Each row comes from the steps of one walk. Every step used is in the known rows, and no mark comes twice. Write the walk behind each row, first mark first.
Known rows
rotu-lorom-tegete-tibo-pumit: [-30.7  53.1 -12.4  21.3 -21.9  11.6   4.8  -4.1 -15.6 -16.1  10.7  30.0
 -28.0  -1.3 -24.0   2.2   8.6   9.3 -39.8  21.8  30.2  12.8 -10.1]
sabin-saron-tigir-rotu-lorom: [ -3.1  43.7  35.0  14.7  -1.7  52.2 -27.8  -3.0  -2.1 -29.6  25.7  22.0
 -41.8 -25.3 -23.8  30.8  15.7  27.1   2.1  32.3  19.3  39.7  17.5]
nogi-sabin: [ -1.7  17.1   5.5  36.4  -3.3  19.0  10.0  26.9  -3.3  -2.7  18.7  31.6
 -37.3 -31.5 -30.9  12.9 -11.8  -4.3 -28.3  18.8  21.3  24.9  22.3]
sabin-tigir-rotu-lorom-tegete-tibo-nogi: [ -3.1  21.0   0.4  21.3  -3.5  23.2 -12.4 -16.5  -7.7 -15.2  12.0  27.4
 -14.9  14.1 -28.8  14.4   4.7  27.1 -17.0  27.3  27.9  22.2  -2.2]
lorom-tegete-tibo-nogi-sabin-tigir-rotu: [  9.7 -11.5  -5.2  37.0   1.1  11.6   2.7   3.2   0.9  -0.8   5.1  22.2
  -5.7   9.7 -18.5  20.9 -23.6  14.7 -14.4  17.5  20.2  31.8   7.3]
rotu-lorom: [-14.4  49.0  11.4  22.3  -9.0  29.0  -3.8   8.9 -12.3 -18.3  23.5  35.9
 -46.1 -25.6 -39.8   5.4  14.9   9.9 -29.2  28.8  28.9  14.8   8.5]
saron-tigir: [ -1.0  51.1  12.5  25.7 -15.2  22.5  -7.8  21.0   3.3 -21.7  24.7  22.0
 -34.6 -29.4 -14.9   5.5   2.9   1.2 -36.9  31.0  17.7  15.1  27.0]
nogi-sabin-tigir-rotu-lorom-tegete-tibo: [  1.9   8.2  21.8  23.3 -14.3  37.7 -14.2 -25.4 -13.9 -27.1  11.4  33.2
 -24.9   1.2 -29.1  25.2   2.3  11.1  -7.6  26.9  20.5  49.6 -12.3]
saron-sabin-tigir: [ 20.7  34.7  17.4  31.8 -12.8  18.9 -18.8  21.0  -0.1 -29.5  27.6  22.6
 -39.0 -16.5 -31.3  29.1  10.6  10.3 -37.6  24.9  25.4  23.0  28.6]
nogi-sabin-tigir: [ 13.0  12.4  16.6  39.3  -2.6  23.5  -2.1  27.0   0.5 -19.3  19.2  28.6
 -40.1 -20.7 -25.3  16.7  -0.2  -5.2 -28.4  25.1  16.3  36.8  13.0]
lorom-tegete-tibo-nogi-sabin-tigir: [  0.0   7.5 -18.6  38.8  -6.7   5.8  10.9  13.2  -7.2   0.2   6.2  24.3
 -14.1   3.5 -17.2  14.8 -10.6  13.1 -32.5  15.5  23.6  33.0   9.0]
nogi-sabin-saron-tigir-rotu-lorom: [  1.2  19.1  37.2  17.3  -0.9  54.6 -20.2  -1.6  -9.4 -17.4  21.4  22.4
 -45.1 -28.0 -20.1  42.4   8.2  18.1   7.3  22.3  17.1  60.7  19.9]
tibo-nogi-sabin-tigir-rotu-lorom: [ 11.3  -8.6  19.2  30.0   8.9  30.1  -2.1   7.6  -5.7   0.0  20.9  27.3
 -31.8  -4.3 -31.4  29.7   0.6  10.4 -10.0  16.1  19.6  35.0  15.4]
lorom-rotu: [ -1.7  31.0  20.7  33.2   3.8  13.5  16.6  18.6  12.6 -22.2  31.5  33.4
 -28.1 -32.2 -28.3  -4.2   0.5  -3.3 -21.3  25.0  22.9  -3.9  14.2]
lorom-tegete-tibo-nogi: [-18.2  38.9 -30.6  26.0  -6.1  -0.7  14.2  11.5  -3.4   3.3   8.2  26.4
  -9.0  -4.1 -25.2  -4.1 -12.8  21.6 -34.5  21.8  32.3   5.3  14.4]
tigir-rotu-lorom-tibo-nogi-sabin: [ -1.9  -1.1   8.5  26.5  18.7  31.0  -0.1  -0.4  -0.7  22.2  25.3  30.2
 -30.8 -30.5 -38.4   5.8 -11.6   4.5  -3.0   4.4  23.7  30.5  27.0]
tigir-rotu-lorom-tegete: [ -4.8  42.7  17.0  17.7  -0.9  27.7 -16.8 -22.9   2.7 -16.5  24.0  43.3
 -34.2 -27.3 -32.8  10.4   2.0   6.2  -4.4  36.6  20.2  29.2   4.5]
tegete-lorom-tibo: [ -5.0  55.5  16.7  13.5   0.8  11.7   0.2  23.6  11.4  -0.8   9.7  29.8
 -25.6 -38.6 -36.6  -2.8  -4.0   4.5 -35.8  22.4  19.2  -0.7  26.6]
saron-tigir-rotu-lorom-tegete: [ -2.2  50.4  27.0  12.2 -13.1  32.5 -25.6 -29.7   0.3 -25.3  28.3  31.9
 -33.5 -27.8 -14.2  15.1   8.4   3.1 -11.4  39.1  15.0  38.1   8.6]
tigir-rotu-lorom-tibo-nogi: [ -2.1  24.4   7.2  22.9  22.2  29.0 -11.1  -0.7   5.7  13.1  28.8  29.4
 -29.7 -28.0 -39.9  -7.5  -1.9  13.5  -9.3  12.6  26.9  11.2  24.8]
tegete-lorom-tibo-nogi: [ -8.1  45.8   0.3  15.8   9.9   1.2  10.2  34.4  15.4  19.5   8.7  26.0
 -15.5 -28.6 -32.5  -6.1  -8.8  14.1 -39.2  15.5  25.4  -9.5  35.5]
tegete-tibo-nogi-sabin-saron: [-16.1   7.4 -17.6  33.8   2.9  20.8  19.3  40.4 -11.6  10.0   1.4  16.7
 -22.2  -3.2 -31.3  23.8 -12.9  35.8 -18.8   5.0  33.8  28.0  24.0]
tigir-rotu-lorom-tegete-tibo-nogi-sabin: [-17.3   5.4  -8.8  20.1  -4.5  19.6   9.7 -19.5 -17.0  11.6   8.3  30.8
 -12.5   2.3 -34.4  20.0 -14.6  18.6  -6.6  12.2  29.8  32.9   7.7]

Which walk is each row?
[-13.4  54.7  17.2   9.0 -14.7  46.9 -28.7 -26.1  -9.8 -33.3  14.6  21.8
 -28.0  -9.4 -20.4  26.3  11.2  36.2   2.0  34.0  22.4  46.8   1.2]	sabin-saron-tigir-rotu-lorom-tegete-tibo
[  1.8  35.9  25.2  19.0  10.3  39.8 -22.4 -12.0   3.8  -8.9  29.7  34.2
 -40.4 -37.6 -43.7  -4.4   5.0   5.5  -6.1  23.5  22.8  19.1  15.4]	tigir-rotu-lorom-tibo
[ 18.1  37.6  32.7  16.5  -9.7  28.8 -39.0 -26.9  -1.9 -29.5  32.4  36.7
 -34.5 -15.8 -30.1  37.3  14.7  10.3  -7.3  33.5  20.3  48.5  13.8]	saron-sabin-tigir-rotu-lorom-tegete
[ -8.3  45.8  34.2  11.9  -4.5   4.5  23.8  24.7  13.0 -16.9  16.7  34.2
 -14.7 -24.6 -30.4  12.2  -1.7   2.1 -28.7  28.0  20.6 -15.5  19.0]	tegete-lorom-rotu
[ 25.4  31.1  37.7  18.9   4.5  43.2 -44.1 -15.0   0.0 -26.0  37.1  26.3
 -42.0 -25.3 -41.3  20.2  20.7  10.3  -8.4  22.0  23.6  39.3  25.3]	saron-sabin-tigir-rotu-lorom-tibo
[ 10.7  10.2  27.3  28.2   4.8  43.5 -12.8  20.1   7.1 -14.1  18.2  15.4
 -34.0 -29.6 -13.9  36.7 -10.9  14.3   5.0  20.9  11.7  49.7  25.3]	nogi-sabin-saron-tigir-rotu
[ -5.0  -0.4   1.7  25.7   0.8  35.5   5.6  22.4  -7.2   1.5   5.8   5.1
 -13.8   1.5 -14.9  35.6 -19.5  33.7  -4.6   7.6  24.9  37.2  28.3]	tegete-tibo-nogi-sabin-saron-tigir-rotu
[ 24.0  16.7  21.3  22.2  13.4  32.0 -33.0  -5.0   3.8  -4.2  37.3  23.2
 -32.7 -16.3 -36.9  18.5  13.2  19.5 -12.0  11.5  27.5  29.9  34.6]	saron-sabin-tigir-rotu-lorom-tibo-nogi
[ -7.2  19.9   1.1  16.6  10.3   2.5  18.3  36.0   7.9  31.5   6.3  24.7
 -18.9 -30.1 -30.3   7.1 -18.4   4.3 -32.9   3.6  22.1  12.2  40.0]	tegete-lorom-tibo-nogi-sabin
[-16.3   3.3 -22.0  32.2  -5.9   9.9  26.8  30.4 -14.1  13.8   4.8  21.0
 -16.4  -0.6 -32.5  12.3 -18.8  16.9 -36.3   5.9  33.4  10.9  23.2]	tegete-tibo-nogi-sabin
[ 19.2  -3.7  24.5  20.5  19.0  14.7   1.0  22.7  17.9  15.3   6.4  21.4
 -11.2 -12.6 -24.3  22.5 -20.4   6.3 -16.1  10.5  11.7  20.4  30.7]	tegete-lorom-tibo-nogi-sabin-tigir-rotu
[-18.5  27.1  -9.7  16.4  -4.4  20.4   1.9 -18.4  -9.8  -0.2  11.8  30.3
 -12.1   4.3 -35.6   9.4  -6.0  27.5 -15.3  21.9  32.4  11.9   6.2]	tigir-rotu-lorom-tegete-tibo-nogi
[ -8.5  30.4   8.1  23.0  14.0  39.6 -12.4  12.5  -6.7  11.6  27.4  17.6
 -44.1 -42.3 -17.1  14.5  13.2  20.6  -7.2   6.2  24.0  62.0  34.9]	rotu-lorom-tibo-nogi-sabin-saron-tigir
[  2.3   7.9  16.8  20.2  10.3  36.7 -12.2  -5.8  -2.8  12.5  28.5  19.8
 -32.5 -31.3 -19.9   9.9  -3.3   2.7  -7.8   6.3  17.8  43.3  33.6]	saron-tigir-rotu-lorom-tibo-nogi-sabin
[ 10.0  35.7  27.3  23.6   5.9  40.3 -19.9  17.0  13.2 -24.9  22.1  14.8
 -33.0 -27.8 -16.7  24.5  -2.7  20.6  -2.4  31.8  15.5  30.7  23.9]	sabin-saron-tigir-rotu
[  3.4  47.9  34.8  14.2  11.9  56.7 -39.4  -9.0   6.6 -21.6  31.5  21.2
 -45.6 -41.3 -23.6  13.7  15.5  21.5   8.0  24.9  18.1  45.4  20.3]	sabin-saron-tigir-rotu-lorom-tibo
[  9.5  35.5  22.1  12.6 -23.8  32.5 -33.8 -31.1 -14.5 -36.3  19.2  28.9
 -21.8   6.4 -36.7  32.2  15.7  24.4 -14.2  28.3  29.9  38.0   5.0]	saron-sabin-tigir-rotu-lorom-tegete-tibo
[ -2.9  10.5  19.9  19.0   9.1  42.8  -8.3  10.1  -5.6   3.5  20.9  17.9
 -35.8 -21.5 -17.8  41.4  -0.6  27.7   5.2  14.0  20.7  54.5  27.9]	tibo-nogi-sabin-saron-tigir-rotu-lorom
[ -1.5  42.8  26.4  18.2  11.1  41.9 -31.3   0.4   9.6 -16.2  29.4  13.9
 -43.1 -31.6 -10.6  11.8  14.8  13.4  -1.8  18.2  14.5  37.1  16.1]	sabin-saron-tigir-rotu-lorom-tibo-pumit
[ -6.2  31.7  12.5  13.8  11.3  18.4   1.6  35.6   9.3  20.1   8.3  12.7
 -23.6 -34.7 -13.2  23.9  -7.6  23.0 -18.3   6.8  16.2  38.7  46.7]	tegete-lorom-tibo-nogi-sabin-saron-tigir
[-17.3  47.6   7.8  13.3 -26.0  23.3 -10.8 -21.5 -10.6 -25.2  13.8  18.0
 -21.3   2.9  -6.6  15.3   2.6   6.6 -27.9  23.7  20.6  20.7  -4.9]	saron-tigir-rotu-lorom-tegete-tibo-pumit
[-21.7  34.2 -16.8  31.8 -18.0   7.9  17.8  34.1  -8.2 -14.3   4.7  17.3
 -22.4   3.5 -25.1  -2.6  -8.0   7.9 -49.6  15.4  28.8 -12.2   4.4]	tegete-tibo-pumit
[-11.5  50.7  10.6  16.6   3.1  -1.3   7.7  34.2  15.1   3.2   7.1  22.1
 -24.3 -29.2 -22.6  -2.4  -7.0  -3.4 -48.4  15.3  16.0 -13.2  20.2]	tegete-lorom-tibo-pumit
[  9.8   0.7  15.8  30.8  10.4  21.4  -5.7 -14.1  -0.1   1.2  20.6  35.5
 -28.2 -11.5 -20.6  28.4  -2.8   6.4  -4.9  22.0  15.9  49.9   8.5]	tibo-nogi-sabin-tigir-rotu-lorom-tegete
[-16.1  48.4 -13.3  25.4 -17.4  10.7   0.0  -0.5  -4.5 -16.4   9.3  31.0
 -19.4 -15.5 -28.9  -2.7  -5.9  12.0 -33.5  28.8  28.5  11.4   2.7]	lorom-tegete-tibo
[  5.0  12.4   7.9  33.6  15.4  29.1  -9.5  11.2  -4.9   7.0  28.0  29.7
 -43.4 -24.4 -31.1   2.3  13.9   5.4 -20.3   9.6  22.5  42.9  19.2]	rotu-lorom-tibo-nogi-sabin-tigir
[  0.7   1.9  11.7  25.8  32.3  40.9  -9.7   7.8   1.6  17.1  23.7  27.3
 -38.2 -33.9 -37.2  18.4  -5.8  23.9  16.5   2.7  25.4  49.8  25.4]	tigir-rotu-lorom-tibo-nogi-sabin-saron
[  0.6  36.0  17.2  16.4  23.8  44.6 -28.8   1.4   7.2  -0.8  29.5  15.1
 -37.1 -33.0 -20.9  10.5   9.7  30.3   7.4  16.7  22.8  38.3  32.7]	sabin-saron-tigir-rotu-lorom-tibo-nogi
